Each row comes from the steps of one path. Every step used is in the known rows, and no mark comes twice. Write the path behind each row, first mark first.
Known rows:
rizag -> viti: [-0.32 -2.49 -1.18  2.82  1.31 -1.28  0.61 -0.90  2.78 -2.66 -2.05 -0.50
 -0.63 -1.29 -0.74 -2.40 -0.44  1.91 -0.96 -0.19]
loruna -> bulol -> kalal -> rizag -> viti -> bele: [-2.21 -3.52  1.11  2.92 -2.30 -0.06  4.26  2.98  0.88  0.57 -1.31  1.27
 -2.80 -3.17  0.29 -0.84  1.86  0.93  1.01  1.21]
bulol -> kalal -> bele -> loruna: [ 2.45 -1.42  0.59 -1.91  1.03  2.21 -1.10 -0.41 -2.09  1.54 -0.37 -0.05
  0.06  2.19 -1.23 -0.24 -2.01 -1.55 -2.31  0.99]
bele -> kalal: [-0.26  0.98  1.46  0.08  0.89 -3.59 -0.96 -1.86 -0.56 -0.08  1.79 -0.03
  0.68  1.45 -0.95 -0.12 -1.70  3.42  0.99 -2.43]
rizag -> viti -> bele -> loruna: [-0.54 -1.42 -3.10  2.49 -1.24  1.21  0.84 -0.32  1.14 -1.30  0.88  0.59
 -0.65 -0.98  1.19  0.49  0.09 -1.63 -1.06  0.69]
kalal -> rizag: [-1.41 -1.26  0.96  1.59  1.91 -2.55 -0.59 -1.10  0.51 -2.97 -0.33 -0.44
  0.87 -1.78 -0.13  0.49 -1.87  2.11 -0.70 -0.87]
loruna -> bele -> kalal: [-0.33  1.95  1.39 -0.62  1.83 -2.16 -2.19 -0.45 -0.03  0.54  0.39 -1.42
  3.04  2.68 -0.69  0.50 -1.00  1.73  0.82 -1.23]
bele -> loruna -> bulol: [-0.19 -0.42 -1.96 -0.41 -0.31  0.82 -1.32  1.82 -1.02  1.91 -0.84  0.15
  0.52  0.33  0.75  1.39 -2.75 -1.31  0.85 -1.17]
rizag -> viti -> bele -> loruna -> bulol -> kalal: [-0.46 -2.27 -1.14  1.40 -2.78  2.61  2.49  3.21 -0.25  3.10 -0.29  1.74
 -2.68 -0.64  0.64 -0.27  0.80 -2.42  0.88  1.19]
bulol -> kalal: [ 1.23 -1.97  1.20 -0.17  1.41 -1.72  0.10 -1.18 -0.26  0.71 -0.35  0.40
 -1.28  0.16 -0.69 -2.18 -1.44  1.82  1.13 -0.55]
rizag -> viti -> bele -> kalal -> bulol -> loruna: [ 0.67  1.37 -1.44  0.23 -3.31  1.39  2.70 -2.05  1.45 -1.67 -0.19  1.83
 -2.42 -0.55 -0.11 -0.44  6.06 -0.69 -0.71 -0.18]
kalal -> bulol: [ 0.37 -0.15 -2.08 -0.91  1.19 -0.31  0.15 -2.18  1.34  0.28 -0.01  0.13
 -0.89 -1.47 -0.55 -1.22  1.34 -0.46  0.21 -2.29]
rizag -> kalal: [-0.25  0.14  0.74  0.13  1.06 -2.29 -1.74 -0.21  1.02  0.09  2.38 -1.55
 -0.11 -0.92  1.12 -1.80 -4.64  0.32  2.50  0.70]
loruna -> bele -> kalal -> rizag -> viti: [-2.81  0.44  2.60  2.49  1.62 -1.95 -0.01  0.86  1.92 -3.18 -1.27 -1.66
  2.92  0.99 -1.65  0.22  1.39  2.38 -1.64  0.60]
bulol -> kalal -> bele: [ 2.00 -2.60  1.25 -1.27  1.20  0.20  0.27 -1.53 -1.44  1.02 -0.95 -0.11
 -0.65  0.95 -1.22 -2.55 -1.92  0.37 -1.78  0.53]
bulol -> loruna -> bele -> kalal: [ 1.40  2.81  1.00 -1.35  1.08 -0.46 -1.81 -0.91 -0.63 -1.05 -1.40 -0.78
  2.58  3.46 -0.16  1.03  0.53  0.30 -0.64  0.12]
viti -> bele -> loruna -> bulol -> kalal -> rizag -> nula: [-2.25 -1.51 -0.23 -0.51 -2.96  1.28 -0.09  4.70 -2.58  3.74  3.56  0.83
 -0.50 -2.18  1.87  2.67 -2.00 -0.02  2.20  1.32]
rizag -> viti -> bele -> kalal -> bulol: [-1.21  0.65 -1.21  1.05 -2.16 -0.30  2.49 -1.73  2.14  0.01  1.96  1.19
 -1.99 -1.23 -0.94 -1.21  4.63  0.47  0.28 -1.52]
viti -> bele -> loruna: [ 0.20  0.17 -2.36  0.39 -0.87  0.66 -1.00 -1.18 -0.81  0.61  2.25  0.63
  0.09 -0.37  2.03  2.16 -1.74 -1.78  0.83 -0.56]

Write each row's path:
[-0.20  3.39  0.04 -2.14  1.36 -0.66 -1.10 -0.85  0.47  1.61  0.41 -1.09
  2.45  1.76 -1.57 -0.05  2.31 -0.55  0.51 -2.12] => loruna -> bele -> kalal -> bulol
[ 1.42  0.82  0.32 -1.37  0.47  1.60 -3.12 -0.12 -0.97  1.39  2.05 -1.87
  1.52  1.33  0.28  0.02 -5.35 -2.99 -0.38  2.12] => rizag -> kalal -> bele -> loruna
[-1.56 -1.79  0.52  2.83 -1.13  1.48  2.04  1.53  0.57 -1.13  0.45  1.25
 -1.28 -1.16  0.13  0.55  1.31 -0.46 -1.64  2.09] => bulol -> kalal -> rizag -> viti -> bele -> loruna
[ 1.55  2.62 -1.04 -2.01 -2.78  0.45  1.41 -3.15 -0.81 -0.06  1.51  1.75
 -1.68 -0.01  0.71  1.07  4.02 -0.63  0.81 -1.17] => viti -> bele -> kalal -> bulol -> loruna
[-2.08 -2.75  0.30  3.68  1.42 -1.41  1.31  0.05  2.71 -4.26 -2.01 -0.47
 -0.09 -2.29 -0.85 -0.93  0.04  2.20 -2.14  0.32] => kalal -> rizag -> viti
[ 1.87  3.40 -1.36 -2.76  0.54  2.42 -1.49  0.25  1.55  0.34 -1.10 -1.85
  0.90  0.07  0.88 -0.83  1.23 -4.57  0.86  2.12] => rizag -> kalal -> bulol -> loruna -> bele
[ 2.69  2.21 -2.89 -2.31  1.30  2.43 -0.29 -0.92  0.93 -0.78 -3.46 -0.81
  1.07  0.34  0.09  0.15  3.40 -3.57 -1.27  0.64] => kalal -> bulol -> loruna -> bele
[ 1.92  2.97 -0.39 -2.21 -0.28 -0.09  0.07 -2.69 -0.25 -1.15 -0.13  0.91
 -0.85  1.28 -0.79 -0.17  3.21  0.56 -0.20 -1.54] => bele -> kalal -> bulol -> loruna
[-1.97  0.89  3.39  0.86  1.23 -3.81 -0.89 -1.18 -0.39 -2.16  1.74 -0.45
  1.08  0.44 -1.07  1.10 -1.52  4.29 -0.04 -1.91] => bele -> kalal -> rizag
[ 0.66 -2.40  0.73 -0.59  0.08 -0.87  0.94  1.47 -0.95  2.95 -1.44  0.78
 -1.94 -0.29 -0.20 -1.55 -1.27  1.22  2.23 -1.06] => loruna -> bulol -> kalal
[-1.88 -3.28  1.50  3.25 -0.85 -0.53  3.26  0.49  1.63 -1.52 -0.42  0.96
 -2.53 -2.64  0.10 -1.37  1.65  1.61 -0.92  1.78] => bulol -> kalal -> rizag -> viti -> bele
[ 1.97  2.21 -1.04 -1.95 -0.32  1.36 -0.58 -1.05  1.24 -0.24  0.30 -0.61
 -1.81 -0.95  0.88 -1.48  0.50 -2.77  1.26  1.08] => rizag -> kalal -> bulol -> loruna
[ 0.69 -1.02  0.24 -1.27 -0.38  1.22 -0.45  2.57 -1.80  3.51 -0.61  0.89
 -1.08  1.21  0.16  0.05 -1.46 -1.03  1.15 -0.31] => bele -> loruna -> bulol -> kalal
[-0.95  2.59  1.02 -0.98  0.82 -1.13 -2.43  1.24 -1.49 -1.96  0.95 -1.51
  3.99  1.19  0.22  2.68 -0.79  2.47 -0.78  1.46] => bulol -> loruna -> bele -> kalal -> rizag -> nula
[-1.46 -1.23  0.93  0.17 -2.39  1.10  1.13  3.04 -2.27  2.77  1.10  1.65
 -1.33 -1.02  1.54  2.30 -0.43 -1.20  1.22  0.42] => viti -> bele -> loruna -> bulol -> kalal -> rizag
[ 1.24 -0.94 -1.49 -1.36 -0.31  2.76 -1.23  1.14 -1.86  1.88 -1.38 -0.46
  1.02  0.96 -0.07  0.98 -3.12 -2.75 -1.35 -0.03] => kalal -> bele -> loruna -> bulol
[ 0.06  2.63  2.43 -0.46  1.39 -0.90 -1.43 -0.14 -1.18 -3.08 -1.72 -1.01
  3.36  2.29  0.00  2.44  1.02  1.25 -1.59  0.71] => bulol -> loruna -> bele -> kalal -> rizag
